What can hang from each mark:
muvo: bofa gupek
gugem: gupek
pabir: gupek vona
kopel: bofa
gupek: kopel muvo pabir
naraz: vona
bofa: kopel muvo

Known rows, with every way that one mark hangs from another:
(muvo (gupek pabir)): [-2.199 -2.546  2.238  0.626 -2.389 -0.320 -1.131 -5.112 -3.498  2.075
  1.073 -3.233 -1.338 -0.362 -2.166 -0.669 -4.033  2.861]
(gupek pabir): [-1.485 -1.981  2.072 -0.868 -2.865 -1.353 -0.699 -2.748 -3.407  2.539
  0.118 -4.236  0.352 -0.843 -3.293 -3.275 -4.036  3.449]
(kopel (bofa muvo)): [-2.835 -0.942  0.796 -0.619 -4.813 -2.796 -1.386 -4.089  0.292  1.763
 -0.681  0.897 -0.974 -3.206 -5.683 -5.064 -3.831  5.243]
(muvo (gupek kopel)): [-3.220 -1.899  3.581  0.465 -1.535 -2.952 -0.931 -6.953 -4.122  1.132
  1.030 -3.941 -3.939 -1.857 -3.500 -0.317 -3.910  1.450]
(gupek muvo pabir): [-0.650 -0.444  0.120 -1.199 -2.995 -1.058 -0.961 -3.351 -4.231  1.395
  0.429 -1.501  0.307 -2.943 -3.325 -2.785 -3.465  0.606]
(pabir (gupek kopel (muvo bofa)) vona): [ 0.229  4.323  1.172 -3.220 -1.801 -1.368  0.246 -4.597 -0.432 -3.842
  0.746  5.100 -1.602 -1.943  0.868  0.221 -1.797  2.493]
(naraz vona): [-1.682 -1.311  1.068 -0.938 -2.672 -3.972 -0.735 -1.857 -2.608  1.750
 -0.707 -4.104 -0.386 -2.949 -6.213 -0.299 -3.430  5.635]
(gupek kopel pabir): [-1.032 -1.558  3.274 -0.576 -2.238 -1.789 -0.014 -4.776 -3.332  3.195
  0.634 -2.804 -0.921 -0.818 -2.834 -2.952 -3.697  1.615]
(pabir vona): [-1.319  0.454  1.433 -0.484 -2.041 -2.832 -0.133 -2.387 -3.883  2.025
 -0.245 -2.720 -0.306 -2.401 -3.190 -0.787 -4.038  4.706]
(pabir (gupek (kopel bofa) muvo) vona): [ 0.284  3.457 -0.533 -1.321 -2.595 -1.699  0.773 -5.321  0.125 -2.382
  0.791  7.545 -1.006 -3.387  1.204 -1.353 -2.784  2.275]
(gugem gupek): [-2.959 -2.422  0.660 -2.104 -2.030 -2.400 -1.212 -4.358 -4.742 -2.051
  0.174 -3.827 -1.968 -1.647 -5.705 -2.279 -4.946  5.966]
(muvo (bofa kopel) (gupek (pabir vona))): [-2.199  2.189  4.597  1.247 -2.141  0.903  0.483 -5.685 -0.460  0.929
  1.258  1.247  1.722 -0.694  2.920  3.070 -2.088  5.313]
(kopel (bofa (muvo gupek))): [-3.609 -1.450  0.859  1.076 -4.351 -1.826 -1.782 -6.454  0.380  1.321
  0.286  1.687 -2.483 -2.719 -4.353 -2.459 -3.760  4.631]
(gugem (gupek kopel muvo pabir)): [-0.135 -0.366 -0.413 -1.395 -1.744 -0.323 -0.284 -7.335 -4.669 -0.672
  1.729  1.672 -1.837 -2.103 -2.754 -1.929 -3.748  0.790]
(muvo (bofa kopel)): [-4.535  0.529  5.237 -2.207 -3.034 -2.709 -0.760 -3.375 -1.115 -1.408
 -0.618 -5.082  1.274 -2.478 -2.978 -1.656 -2.669  5.490]
(gugem (gupek kopel muvo (pabir vona))): [ 1.481  1.868 -1.040 -0.330 -1.230  0.261  0.823 -7.181 -4.428  0.533
  2.013  5.277 -1.246 -2.396 -0.509  0.386 -3.345  1.473]
(bofa muvo): [-2.678 -1.444  0.818 -0.920 -3.583 -3.574 -1.179 -3.591 -3.340  3.408
 -0.621 -2.879 -1.666 -2.352 -6.983 -3.392 -4.695  4.636]
(pabir (gupek kopel muvo) vona): [ 0.554  2.781 -0.597 -1.546 -1.400 -2.501  0.990 -4.786 -3.826 -0.608
  0.888  3.777 -1.843 -2.620 -0.091  0.269 -3.627  1.656]
(kopel (bofa (muvo (gupek (pabir vona))))): [-0.491  0.713  0.115  2.764 -3.921  0.927 -0.210 -6.479  1.002  4.209
  1.137  7.215 -0.374 -1.338  0.094 -0.384 -3.329  5.030]
(gugem (gupek (kopel bofa) muvo pabir)): [-0.400  0.109 -0.365 -1.260 -2.979  0.448 -0.531 -7.916 -0.810 -2.486
  1.616  5.499 -1.183 -2.855 -1.524 -3.491 -2.835  1.215]
(gupek muvo): [-2.134 -0.400  0.193 -1.770 -2.781 -3.211 -1.472 -3.099 -4.709 -0.222
 -0.197 -3.436 -1.188 -4.424 -5.489 -2.741 -3.898  0.947]

Rows:
[-0.612 -0.113  1.499  1.805 -1.836  0.274 -0.012 -4.861 -3.195  3.098
  1.354  0.289 -0.583 -0.590  0.050  1.599 -3.747  3.888] -> (muvo (gupek (pabir vona)))
[-3.425 -1.159  3.421  0.607 -2.729 -2.107 -1.078 -7.419 -0.237 -0.567
  0.985 -0.424 -3.122 -2.488 -2.374 -1.892 -2.889  2.004] -> (muvo (gupek (kopel bofa)))
[-1.468  4.756  1.490 -2.560 -2.283 -1.300  0.833 -3.431 -0.951 -3.601
  0.170  3.639  1.742 -2.782  1.924  1.357 -2.445  5.061] -> (pabir (gupek (muvo (bofa kopel))) vona)
[ 1.226  2.968  0.493  0.390 -2.952 -0.060  0.539 -5.758  0.197  1.731
  1.166  6.705  0.437 -3.898  0.913 -1.709 -1.946  0.130] -> (gupek (kopel bofa) muvo (pabir vona))
[-0.982 -1.970  1.770 -1.184 -1.728 -0.765  0.013 -6.678 -4.254  0.257
  1.380 -0.666 -1.967 -0.127 -2.984 -2.298 -4.316  3.579] -> (gugem (gupek kopel pabir))
[-0.107  2.381  0.087 -0.367 -3.345 -2.145  0.988 -5.887  1.359  1.255
  0.347  8.274 -1.624 -1.279 -0.207 -2.122 -3.677  5.718] -> (pabir (gupek (kopel (bofa muvo))) vona)
[ 1.485  2.471  0.620  0.120 -1.781 -0.860  0.774 -5.277 -3.600  3.295
  1.265  2.993 -0.320 -3.090 -0.239 -0.318 -2.775 -0.418] -> (gupek kopel muvo (pabir vona))
[-2.212  1.379  1.514 -2.287 -2.752  0.780 -0.385 -5.873 -2.019 -3.602
  1.066  1.551  1.626 -2.471 -0.751 -0.704 -2.528  4.182] -> (gugem (gupek (muvo (bofa kopel)) pabir))
[-0.577 -1.033 -1.566 -1.644 -2.399  0.103 -0.915 -5.199 -4.875 -1.279
  1.180  0.941 -0.576 -2.304 -3.443 -2.140 -4.119  2.729] -> (gugem (gupek muvo pabir))
[-1.628  1.074  1.655  3.618 -2.646 -0.286  1.301 -6.834 -2.932  6.873
  1.283  3.091  0.878 -1.323  0.826  2.629 -4.265  5.191] -> (bofa kopel (muvo (gupek (pabir vona))))
[-0.653  4.130  2.462 -0.718 -2.699  0.321  0.595 -3.916 -0.776  0.195
  0.623  2.682  3.153 -3.266  1.641  0.847 -1.633  2.929] -> (gupek (muvo (bofa kopel)) (pabir vona))
[ 0.765  2.894 -0.425 -2.597 -2.190  1.826 -0.524 -4.985 -1.614 -3.817
  1.299  5.251  0.460 -1.806 -0.301  0.039 -2.038  4.432] -> (gugem (gupek (muvo bofa) (pabir vona)))
[-0.435  1.007  1.272 -3.191 -2.208  0.785 -0.975 -7.267 -1.689 -3.985
  1.545  3.164 -1.578 -1.619 -1.827 -1.937 -1.913  1.538] -> (gugem (gupek kopel (muvo bofa) pabir))
[-3.293 -1.306  2.243  2.645 -3.259 -0.845  0.184 -7.071 -3.106  5.838
  0.955 -0.258  0.038 -1.105 -1.510  0.186 -4.619  4.252] -> (bofa kopel (muvo (gupek pabir)))
[-2.560 -1.038  3.910 -0.932 -2.840  0.762 -1.881 -4.831 -0.669 -1.384
  0.958 -1.821 -1.039  0.235 -1.053 -0.694 -2.278  3.757] -> (muvo bofa (gupek pabir))
[-1.970 -1.301  3.422  1.480 -3.018  0.027 -0.612 -7.645  0.440  1.184
  1.562  1.498 -1.720 -1.034 -0.213 -1.863 -2.776  1.573] -> (muvo (gupek (kopel bofa) pabir))
[ 0.435  0.992  1.009  0.272 -2.277  0.697  0.836 -7.169  0.023 -0.345
  1.536  6.418 -0.355 -1.111  0.494 -1.488 -3.118  5.077] -> (gugem (gupek (kopel bofa) (pabir vona)))
[-3.722  1.959  3.234 -2.404 -3.125 -2.418 -0.950 -3.848 -1.655 -2.534
 -0.299 -2.691  1.178 -4.485 -2.740 -1.302 -2.095  2.448] -> (gupek (muvo (bofa kopel)))
[-2.413 -0.427  2.008 -0.409 -4.170 -3.223 -0.715 -6.311  0.630  2.338
 -0.159  1.943 -2.204 -3.025 -4.953 -4.660 -3.344  3.273] -> (gupek (kopel (bofa muvo)))
[-1.319  1.129  0.215 -2.264 -3.208 -2.332 -0.291 -5.492 -0.106 -3.423
  0.484  4.186 -1.702 -3.175 -1.281 -3.733 -3.103  1.407] -> (pabir (gupek (kopel bofa) muvo))
[-1.392 -1.590  2.028  1.771 -2.697 -0.814 -0.370 -8.088 -2.942  5.407
  1.507  1.322 -3.257 -0.318 -2.717 -0.956 -3.885  1.634] -> (bofa (muvo (gupek kopel pabir)))
[-2.188  1.852  3.180 -1.813 -3.337 -0.273 -0.473 -4.139 -0.996 -0.878
  0.347 -0.621  2.632 -3.003 -0.618 -1.501 -1.935  2.113] -> (gupek (muvo (bofa kopel)) pabir)
[-5.317 -0.050  5.409 -0.504 -2.494 -1.749 -1.119 -5.681 -1.128 -1.677
  0.319 -4.252 -0.487 -1.905 -1.690  0.860 -2.734  4.856] -> (muvo (bofa kopel) gupek)
[ 0.681  0.379  0.780 -0.085 -1.085 -0.048  1.037 -6.653 -3.901  1.477
  1.685  2.736 -1.022 -0.340 -0.505  0.000 -3.981  4.577] -> (gugem (gupek kopel (pabir vona)))
[-1.289 -0.778  3.405 -0.137 -3.463 -1.068 -0.248 -5.404  0.446  1.434
  0.548  0.729 -0.173 -1.564 -1.501 -4.497 -2.738  2.268] -> (gupek (kopel bofa) pabir)
[ 0.165  0.708  1.372  2.806 -2.098 -0.235  0.702 -7.976 -2.561  6.567
  1.859  4.685 -2.433 -0.428 -0.390  1.368 -3.631  2.527] -> (bofa (muvo (gupek kopel (pabir vona))))
